Each row was made from one path, in order. Every step used is in the known rows, and no mark comes twice. Write each row's path.
Known rows
vulab-megi-simu-fedu-fedet-nalap-kinud: [-22  -7  40  -9 -26   4  10 -46 -50 -38 -27 -16  24  97 -22 -45   9 -19
 -33 -14 -14 -11 -11  -1 -81  16  54  10 -23]
rutas-renat-fedu-fedet-nalap-kinud-mebuf: [ 39  -4  -9  46 -33  35   6 -27 -34  29 -32  11  15   0  -1  -6 -13  27
 -21  11 -17 -16 -76 -15 -34 -33   0 -14 -41]
megi-simu-fedu-renat: [-15 -11   5   8 -11  18  -3 -29 -46   6  17  14  16   4  -5   9   2 -55
  10 -14   7  -7   1  11  41  33  28   9   5]
renat-rutas: [ 21 -17   3  42  24   2  15  -7 -22  -5  -1  23 -12 -25  -1  -6   5  15
  11 -17 -12  -8 -26  -2 -12 -15 -52  13  -5]
megi-simu: [ 16  11   1 -10   3 -13  20 -31 -44  -9  28  21 -20 -25  -1   0   9   1
   1 -15   6  10   5   6 -27  26  14  43 -24]
megi-simu-fedu-fedet-nalap: [ -2 -12   2  -6 -19  26   1 -29 -31 -24 -25  20  -2  39  10 -19   8 -54
 -28 -13  -2  -9 -14   8  -2  -5  20 -19 -20]
kinud-mebuf: [ 26  13  24  16  15  -3   9 -16 -15 -15  33 -13 -13 -56 -11  -6 -13  45
  17   4  -5   2  -9  -6 -19 -21 -28  28 -29]
fedet-nalap-kinud-mebuf-vuke: [  55    1   16   21   15   11   35  -36  -66   -7   21   -5   20  -24
  -39  -27  -23   47  -14   -1    8    6  -24  -18 -112  -12    5  -10
  -36]
rutas-renat-fedu-simu-megi: [ 50 -22 -39  43 -13   9 -22 -21  -8  38 -48  13  13   5 -14 -31   4  -2
 -22  -4  23   2 -30   0 107  37  49 -13 -25]
fedet-fedu-renat-megi-simu: [-17 -13 -18   1  -2   0  25 -18 -58  48  74  66  19 -27 -34   9  18 -20
   3  -6   2 -22  18  17 -14   8 -14  34 -22]
vulab-megi: [  6   7  46   1  17 -28  21 -23 -17 -34   5 -51 -11  12 -16 -27  11  21
  25  -8 -15   7   4  -8 -45   6  20  49 -18]
simu-megi-renat: [ 11 -32  37  24  18 -13 -12  -1  12   7 -22   0   0   2 -29 -24   4  -8
   1 -18   3 -16 -11  -3 -16  15 -25  41  -3]
keke-vulab-megi-renat-fedu-simu: [ -5   7  19  31  25  -7 -37  -4 -20  13  25 -55  48  92  16 -54  19  -6
  36  -4  -3 -33  24  -6  -3  17  28  62  -8]
vulab-megi-renat-fedu: [ 16   0  42  23  13 -28 -19   2 -28   4  26 -17   6  66  -8 -25  14  -2
  36   1 -21 -31 -15  -4 -49   8 -22  58  -3]
rutas-renat-megi-simu-fedu-fedet-nalap: [ 22 -34  -9  22 -44  17  -1 -26 -40  22 -30  21   4  34  25 -19  13 -93
 -15  -5   2 -26 -14  10  14   7  33   3 -42]
fedu-renat-megi-simu: [-13 -25   9  12  -4 -14  17 -13 -43  38  52  33  11  -2 -11   9  13 -38
  17  -5   6 -25  16  12 -16  35   4  46 -17]
keke-vulab-megi: [-13  12  44  10  22 -19  13 -32 -15 -28  -2 -59  13   4  23 -36  18  13
  55 -12 -14   6  18 -13 -62 -10  41  67 -10]
sofup-mebuf: [-17 -12  27  -6  12  -7  41 -24  12  -8 -10  -5 -15 -43 -20   3  -3  -1
   5  -8 -17   9 -24  -5 -12  21 -14  52 -35]
nalap-kinud-mebuf-vuke: [ 54   7   7   7  13   6  25 -39 -66 -13  37 -12  17 -37 -27 -19 -29  62
   2  -6   7  16 -22 -10 -59 -12  -6  17 -33]
rutas-renat-fedu: [ 53  -1 -26  36 -18   9   3 -21 -37  28 -23  23 -14 -17  22   5   7  -5
  19   2  -5   4 -52  -2  40  -3  20  20 -24]
rutas-renat-megi: [ 32 -20   0  31 -13 -15  19 -15 -27  34  -2   0 -13 -25  12 -10   9 -18
  22  -2  -6 -10 -12   1  21   0  19  55 -45]
nalap-fedet-fedu-simu-megi-renat-rutas: [ -8 -27 -18  50  18  21 -15  -1  11  44  -7  46  35  18 -96 -35  14  43
 -43 -24   6 -42 -12   2 -10 -11 -50  17 -23]
fedet-fedu-simu: [  3  16 -30  -8  26  20  22 -19 -26   0  30   8   5 -21 -36 -27   4  39
 -27 -15  -1   9  14   6  47 -16  13   8 -40]
renat-fedu-fedet-nalap-kinud-mebuf-vuke: [ 52 -10 -11  24  -1  31  11 -25 -63   4   5  25  30  27 -12 -24 -24  32
 -23   5  -2 -11 -65 -10 -74 -44 -30 -43 -27]
keke-vulab: [-10   4  12  15  19   9  12 -29 -13  -8  -7  -7   4 -33  38 -22   8   4
  37 -14  -6   9  -1  -8 -25 -27  25  50 -18]
megi-simu-fedu-renat-rutas: [ -2 -29  -6  44  -4  27  -9 -15 -64  14  17  44  29   5  -1  12   7 -57
   8 -19   4 -25 -10  10  37  27 -28  -3  23]

Which path is each row?
[ 12 -28  15  23  26  -3 -24   1  16  10 -12 -29  17  30 -39 -42   0  -3
 -22 -18  16 -17  13   0  37  43   6  29 -17]
fedu-simu-megi-renat
[-10 -33  12   0 -24   8  -2 -20 -32  -4   2  49   1  58   8 -30   9 -76
 -23  -5   4 -34  -5  15  -6  -8   2  -2 -30]
renat-megi-simu-fedu-fedet-nalap
[ 13 -20   1  13  19  -5  -5 -20  20  -4 -17  -8   6  -1 -38 -43  -4  16
 -32 -18  23   7   4   1  68  30  36   2 -22]
fedu-simu-megi
[ 29 -48  26  64  23  -5 -20  14  -2  14 -21  22   9   7 -28 -22  11 -11
  -2 -22   0 -32 -22  -3 -20  10 -77  25  10]
simu-megi-renat-rutas
[ 23 -22 -17  25   7   0 -23 -13   2  16 -11  36  12  27 -25 -41  -5  15
 -30  -6  22  -8 -22   5  83  23  17 -19 -15]
renat-fedu-simu-megi
[ -5 -11  53  60  37 -12 -15   2 -25  -4   7 -52  35  40  20 -34  28 -12
  58 -18 -22 -36  11 -13 -90  -7 -32  78  11]
keke-vulab-megi-renat-rutas
[ 23 -33  17  36   4  -8 -31   3  -7  28 -11  47   5  30 -17 -22   4 -10
   2  -6   4 -33 -39   0   2   9 -41  13   1]
simu-megi-renat-fedu
[-19  -2  38   5 -11  -8  -3 -35 -54 -13  19 -28  25  42 -19  -8  12 -44
  21 -11   2  -7  20   5   1  48  50  32  12]
vulab-megi-simu-fedu-renat
[-21  -9 -10   5  11   8  -8 -17  21  35  -5  18  27  11 -94 -37  11  49
 -42 -18  10 -22  -1   1 -12  -5   2  33 -38]
nalap-fedet-fedu-simu-megi-renat
[ -3 -16  14   6  13  17  30 -14   7 -16 -36  -7 -12  16   5 -12   7  -5
 -18 -10 -20  -3 -29  -4 -43 -29  -1  -8 -27]
fedu-fedet-nalap
[ 15 -36  33  46 -10  16 -31  -1  -4  29 -20  39  31  52 -39 -30 -14  24
 -36   3 -11 -51 -63 -13 -57 -26 -53 -10 -13]
simu-megi-renat-fedu-fedet-nalap-kinud-mebuf
[ 28 -19 -13  19 -39  -6  -7 -32 -63  25   9  34  -3  -2  20 -12   7 -65
  13  -6  16 -13   3  12  62  30  32  42 -36]
rutas-renat-megi-simu-fedu
[  1  -9  39  14   6  -7 -21   5 -11  -4  -5 -30  14  89  10 -20  11 -10
  26  -3 -30 -34 -31   0 -29 -15 -34  45  -1]
vulab-megi-renat-fedu-fedet
[-25  20 -34 -14  10  19  28 -36  -1  14  16  18   9 -13 -68 -23   6  70
 -34 -10  -1  -3  -1   4  -1 -32  32  23 -57]
nalap-fedet-fedu-simu
[-23 -37   9  -4 -32  11   9 -31 -52   4   2  59  18  79 -15 -43  -1 -44
 -40 -10  -7 -36 -22   9 -25  -6  17   9 -37]
renat-megi-simu-fedu-fedet-nalap-kinud
[ 19 -31 -16  52  35  14 -22  13  -9  31   3  28  33  13 -63 -38  12  13
 -36 -29   9 -34   6   4  36   5 -64   4  -5]
fedet-fedu-simu-megi-renat-rutas
[-25 -23  -2  11  14  10  29  -6 -31  47  51  48  17 -23 -33   5  13  -2
  14  -6 -16 -23  -3   8   2 -31 -29  24 -19]
fedet-fedu-renat-megi
[ 12  18  37  -6   6 -39  20 -34 -46 -27  24 -31  -9   8 -14 -16  18  10
  18  -9   0   8  21   1 -65  43  36  65 -22]
vulab-megi-simu
[-14 -33   4 -11 -24   5 -11 -22 -33 -10  16  42   3  44  23 -23   1 -60
  -1 -12   3 -26  -4  21  44  -6 -17  22 -24]
renat-megi-simu-fedu-fedet
[-24 -17  15  14   0  27   4 -19 -29   3  -5   0  15   0  -4   2  -3 -37
  16 -13  -9  -6 -16   3  60  -4  15  -2  11]
simu-fedu-renat
[-28 -38  19  23  -6   9  -3  -7 -25  25  22  29  20  27 -13 -13  -2 -58
  22  -4  -7 -33  -8  10  55 -11  -3  12   0]
simu-fedu-renat-megi
[-22  -2  -9   7  21  25  32 -17 -34  21  26  21  13 -49 -32  18   9  16
   4 -14 -18   1 -14   3  -6 -27  -8   8  -9]
fedet-fedu-renat
[ 21  -6   8  23  10   0 -17   4 -32  24  19  31  -2  32   2  -7   4  -9
  18  -2 -13 -30 -32   1  -5  -9 -44  39  -7]
megi-renat-fedu
[ -4 -30   6  57  25  18  14   0 -18  25   1  10  15 -18 -10  14   8  -8
  17 -17 -16 -20 -25   0  -6  -3 -43   4  14]
fedu-renat-rutas
[ 11  -9 -20   4  23  13   4 -21  -2   2  -3  25  12 -27 -54 -37   4  42
 -41 -19  17  10   6   5  59   4  12  -7 -32]
fedet-fedu-simu-megi
